Each row was made from one walk, in order. Every step used is in the known rows, and no mark comes twice. Write each row's walk.
Known rows
M-L-Z-Y-F: [-0.109 -1.010  0.095 -1.160  2.726 -0.040 -1.601 -3.061 -0.703 -0.704
 -0.842  2.767 -2.550  0.498  2.284  0.372  0.198 -5.149  1.345  1.534
  1.863 -0.006]
L-Z: [-0.555  0.270 -1.869 -1.442  0.251  0.671 -1.227  2.203  0.940 -1.628
  2.798  2.485 -0.905  2.767  2.085  2.053  2.576 -0.729  1.456  0.588
  3.720 -1.559]
Z-D-M-L: [ 1.417  3.599  2.188 -0.337 -0.239  4.488  0.975 -3.296 -0.218 -3.193
 -1.142 -0.524 -2.102 -0.315  2.601  1.269  0.517  1.363  1.339  0.380
  1.527 -2.066]
L-Z-Y: [-0.597 -0.334  0.617 -1.466  1.697 -1.343  0.428 -0.057 -0.055 -3.055
 -0.992  0.703  0.124  3.915  1.409  3.408  2.956 -2.313  1.177 -0.776
  2.869 -1.355]
Z-Y-M-L-F-D: [ 0.193  1.460  1.621 -1.409  0.402  2.323 -1.330  0.966 -3.216 -1.341
  1.238 -0.188 -0.768  1.849  1.396 -2.412  0.796 -2.057 -1.639 -0.634
  0.451 -0.455]
F-D: [-0.366  2.676  2.873 -1.336 -1.483  0.981  0.061  1.005 -1.115 -1.976
  4.262 -0.491  0.243  0.755 -0.161 -1.809 -0.235 -0.788 -0.883 -0.823
  1.825 -2.420]
F-D-M-L: [ 1.344  5.483  2.875 -0.476 -0.251  3.916  1.543 -2.804 -1.488 -2.131
  0.602 -1.023 -1.093 -0.210  3.768  0.039  1.170  0.273  1.771  1.160
  0.784 -2.115]
M-D: [-0.197  1.752  1.571 -1.056 -2.513  1.393  1.438 -0.655  2.329 -2.304
  2.971 -0.849 -2.026 -1.653  0.817  3.306  0.099 -2.543  0.094  1.635
  0.484 -1.815]
M-L-Z-D: [ 0.670 -0.761  0.157 -0.549 -0.321  3.647 -2.488 -0.671  1.702 -2.928
  0.347  1.876 -1.742  1.480  0.425  1.030 -0.142  0.641  0.118 -1.499
  4.684 -3.913]
D-M-L: [ 0.922  4.685  1.923 -0.550  0.109  3.754  1.787 -2.873 -1.087 -2.649
 -0.669 -0.546 -1.872 -0.276  3.877  1.569  1.584  0.655  2.148  1.830
  0.289 -0.850]
D-M: [ 0.606  3.827  1.265 -1.692 -0.846  0.471  2.981 -0.107  0.149 -3.011
  1.173 -1.415 -1.253  0.812  1.016  2.537  1.382  2.238  0.989 -0.276
  2.048  0.017]
Y-M-L: [ 0.186  2.986  0.201 -0.280  1.453  3.080  0.858 -2.341 -0.958 -0.955
 -1.509  0.528 -2.434 -0.635  1.549  0.681  2.194 -0.738  0.649  2.604
 -1.428  0.628]
M-L-F-Y-Z-D: [ 0.265 -1.933  1.825 -1.122 -1.764  3.256 -3.502  0.307  0.674 -2.238
  0.063  2.073 -3.674 -0.658 -1.844  0.049 -0.300 -0.468  0.312 -2.580
  1.722 -2.401]
F-Y: [ 1.211  1.463  3.739 -1.551  0.364 -1.849  0.605  0.496  0.646 -1.784
  1.138  0.641 -1.627  0.030  0.513  2.344  0.450  2.639  0.782  1.262
 -1.655  0.116]
Y-Z: [-2.562 -0.127 -0.280 -1.451 -2.505  2.093 -1.430  1.581 -0.420 -1.488
  2.483  2.113 -2.948 -0.924 -1.626  0.502  2.627 -4.042  2.298 -0.783
  0.887 -0.585]
F-D-M-L-Z-Y: [ 0.748  1.941  1.798 -0.944  1.833  0.165  0.713 -1.856 -0.863 -2.424
 -1.030 -0.080  0.503  3.536  3.402  2.530  3.141 -2.202  1.976 -0.675
  2.894 -2.851]
D-F-Y-M: [ 1.591  2.062  0.514 -1.730  2.223 -3.141  0.544 -0.797  1.051  0.350
  1.082 -0.656 -1.437 -1.086 -2.624  1.155  0.860  3.123 -1.433  1.245
 -2.271  1.626]
L-Z-Y-F-D-M: [ 1.777  3.414  1.746 -1.615  0.188 -0.281  1.299 -1.309 -0.492 -0.881
  2.258 -0.820 -0.437  1.248  1.761  0.035  0.580 -0.768  0.938 -0.966
  3.903 -2.022]
Y-F: [-0.924 -0.418 -0.096 -1.448  0.726  0.397 -1.241 -1.443 -0.374 -0.788
  1.608  2.509 -3.469 -1.448  0.022 -0.914 -1.526 -3.225 -0.041  1.755
  1.030  1.412]
M-D-F-Y: [ 2.035  2.668  3.756 -1.776  0.014 -2.806 -0.359 -1.893  2.053 -1.477
  4.018 -1.192 -0.895 -2.375 -0.256  2.355 -1.339  2.709 -0.516  1.381
 -1.980 -1.505]
Y-Z-D: [-1.095 -1.887  0.770 -1.113 -2.798  3.016 -2.396  0.449  1.359 -3.025
  1.084  1.468 -2.796 -0.616 -3.680  0.146 -0.349 -1.395  0.018 -3.415
  3.538 -2.911]
Y-F-D-M: [ 1.522  4.085  2.082 -1.658 -0.633  0.526  1.504 -1.170 -0.614 -1.003
  2.943 -1.110 -1.066 -0.104  1.081 -0.749 -0.351  0.032  0.343 -0.583
  2.995 -1.254]

Write each row's walk
[-0.817 -1.253  1.063 -1.510  1.950 -1.019 -0.513 -2.758 -0.906 -1.609
 -0.860  1.657 -2.609 -0.201  0.231  0.069 -0.739 -4.418  0.066  0.733
  1.019  1.163] | Z-Y-F
[ 0.125  2.795  0.912 -1.694 -1.207 -0.450 -0.645 -2.499  1.806 -2.762
  5.715 -2.074 -0.271 -2.877 -1.335  1.189 -1.828  0.030 -1.843  0.531
  0.337 -1.960] | M-D-F
[ 1.527  4.675  3.106 -0.559  0.821  2.977  1.154 -4.249 -1.803 -1.647
 -0.404 -0.659 -1.360 -0.251  3.904 -0.121  0.683 -1.438  1.868  1.234
  0.778 -1.918] | Z-Y-F-D-M-L
[ 0.420  2.801 -0.170 -1.662 -0.305 -1.175 -0.238 -2.587  2.094 -1.450
  4.803 -2.260 -0.602 -3.006 -2.420  1.237 -1.108  0.087 -2.243  0.837
 -0.454 -1.022] | Y-M-D-F
[ 1.582  3.475  1.409 -0.565  2.281  1.221  0.146 -3.291 -0.513 -0.370
 -0.708  0.113 -2.133 -1.569  1.246  0.622  1.288  1.220  0.499  2.798
 -2.762  0.277] | D-F-Y-M-L
[ 1.281  4.772  2.634 -1.577 -1.266  0.666  2.430 -0.014 -0.477 -2.114
  3.016 -2.072 -0.025  0.890  1.025  0.392  0.720  1.737  0.389 -1.247
  2.945 -1.854] | F-D-M
[ 1.246  3.379 -0.376 -0.721  0.595  2.908 -0.697 -0.352 -0.035 -0.873
  2.270  1.551 -0.696  2.221  4.703  1.270  2.812 -0.459  2.688  1.106
  3.734 -3.148] | F-D-M-L-Z
[ 0.101 -1.723  2.237 -1.156 -2.236  1.720 -2.506  0.272  1.734 -2.292
  0.866  1.558 -2.971 -0.837 -3.445  0.620 -0.460 -0.101  0.427 -2.966
  2.342 -3.010] | F-Y-Z-D
[ 0.495  2.602  0.383 -1.704  0.243 -1.897  0.067 -3.229  1.814 -1.878
  3.711 -2.643 -0.127 -2.504 -2.361  1.628 -0.762 -0.530 -2.297  0.446
 -0.246 -1.121] | Z-Y-M-D-F
[ 0.410  1.889  0.312 -1.041 -1.281  0.351  2.064 -0.909  2.632 -0.496
  1.770 -1.126 -2.485 -1.997 -0.814  3.265  1.093 -2.418 -0.803  1.886
 -0.317 -0.504] | Y-M-D
[ 1.340  1.551  0.791 -1.431  1.754 -2.368  1.545  0.297  0.846  0.513
 -0.436  0.051 -2.283 -0.122 -1.850  1.871  1.943  2.079 -0.440  1.571
 -2.051  2.038] | F-Y-M
[ 1.683  2.100  1.651 -1.106 -0.782 -0.831  1.897 -1.086  3.067  0.278
  1.522 -0.957 -2.499 -2.212 -0.539  3.827  0.968 -1.069 -0.434  2.408
 -1.654 -0.523] | F-Y-M-D
[ 1.364  2.836 -0.786 -0.713  1.090  2.860 -1.307 -1.186 -0.054 -0.081
  2.253  2.251 -1.466  1.452  4.754  0.493  2.097 -1.690  2.705  1.464
  3.771 -2.719] | Y-F-D-M-L-Z
[-0.067  1.610  2.146 -1.268 -0.406  0.733 -1.372 -0.622 -1.240 -0.364
  4.307  0.901 -1.129 -0.612  0.008 -3.273 -1.799 -3.018 -0.817  0.045
  2.081 -1.590] | Y-F-D
[ 0.408  1.629 -2.356 -0.587  1.746  2.446 -1.086  0.037  0.397 -0.072
  0.686  2.570 -1.716  1.896  3.131  1.677  3.606 -1.196  1.998  2.232
  2.078 -1.214] | Y-M-L-Z
[ 0.549  1.392  2.368 -0.951  1.210  0.848 -1.618 -2.105 -1.599 -0.257
  2.391  1.307 -0.575  0.619  1.855 -2.526 -0.483 -4.504  0.278  0.175
  2.524 -2.665] | M-L-Z-Y-F-D
[-0.180  1.024  1.675 -1.749 -2.027 -0.424 -2.154 -0.354  1.130 -0.355
  4.309  1.068 -2.509 -2.959 -1.869  1.132  1.125 -2.141  2.048 -0.189
 -1.068 -1.708] | M-D-F-Y-Z
[ 1.942  1.360  0.777 -1.636  1.890 -2.767 -0.025 -1.126  1.651  0.048
  0.690 -0.781 -1.603 -1.086 -3.617  1.003  0.063  3.610 -1.996  0.191
 -1.403  0.875] | Z-D-F-Y-M
[-0.171  1.805  1.769 -1.353 -0.835  3.472 -1.952  1.904 -3.113 -1.834
  3.059  0.337 -0.919  1.331  2.106 -2.932 -0.001 -1.385 -1.369 -0.367
  0.845 -0.997] | M-L-F-D
[ 1.833 -0.577  0.397 -0.583  0.637  2.303 -2.233 -0.729  2.269 -1.524
 -0.527  1.820 -2.004  1.188 -0.145  1.401  0.268  1.637 -0.089 -1.044
  3.533 -3.394] | F-Y-M-L-Z-D
[ 1.884  2.875  1.664 -0.480  1.924  1.779 -0.413 -3.707  0.209 -0.752
 -1.008 -0.069 -2.219 -1.616  0.347  0.531  0.503  1.805 -0.018  1.827
 -1.868 -0.575] | Z-D-F-Y-M-L
[-0.579  0.870  1.330 -1.866 -1.320  1.992 -1.707  3.452 -2.590 -1.983
  4.022  0.203 -0.596  1.846  0.480 -2.665 -0.256 -1.050 -2.073 -1.317
  1.603 -0.536] | L-F-D
[ 1.613  2.312  3.262 -1.949  0.911 -3.019 -0.715 -1.106  0.857 -1.884
  3.415 -0.634 -0.582 -1.204 -0.679  1.241 -1.042  3.930 -0.431  0.814
 -1.959 -0.456] | D-F-Y
[ 2.306  0.933  2.721 -1.737  0.707 -2.332 -2.210 -1.014  1.988 -1.910
  3.192  0.080 -0.593 -0.530 -1.153  1.338 -1.599  4.384 -0.680 -0.563
  0.372 -2.362] | L-Z-D-F-Y
[ 1.519  3.835  2.716 -1.604 -0.021 -0.335  1.831 -1.778 -0.767 -1.340
  1.925 -1.478 -0.574  0.486  1.038 -0.225 -0.004 -0.611  0.494 -0.991
  2.984 -1.402] | Z-Y-F-D-M
[ 2.348  0.721  2.847 -1.632  0.737  0.981 -1.064  0.703 -0.676 -1.882
 -0.704  0.725 -3.015  0.660  2.404  1.465  0.006  3.201  0.028  0.442
 -1.279  0.508] | Z-D-M-L-F-Y
[-0.075  1.053 -0.646 -1.692  0.148  4.281 -0.984  1.594 -2.861 -2.936
 -0.379  0.716 -3.086  1.496  3.761  0.203  1.391  0.056 -0.233  0.767
  0.050  2.084] | D-M-L-F
[-0.799  0.100  1.677 -1.542 -1.768  0.150 -1.461  1.306  0.128 -0.519
  2.209  2.348 -3.092 -1.255 -1.237  1.161  2.417 -2.116  2.954 -0.223
 -0.763 -0.668] | F-Y-Z
[-0.024  0.415  1.123 -1.716 -1.266  1.895 -2.116  1.598 -1.188 -0.358
  1.233  2.263 -3.994 -0.801  0.777  0.784  2.758 -1.987  2.964 -0.236
 -1.064  0.266] | D-M-L-F-Y-Z
[-0.629  0.229  0.268 -1.722 -1.420  0.725 -3.382 -1.773  1.124 -3.278
  4.362 -0.487 -0.944 -2.053 -4.399 -0.961 -2.093  0.977 -1.741 -2.904
  2.375 -2.721] | Y-Z-D-F
[ 0.714  1.177  0.142 -1.061 -0.012 -0.695  1.860 -1.334  2.653 -0.395
  0.468 -0.973 -1.694 -0.386 -0.008  4.263  2.237 -3.550 -0.223  1.442
  0.510 -1.200] | L-Z-Y-M-D
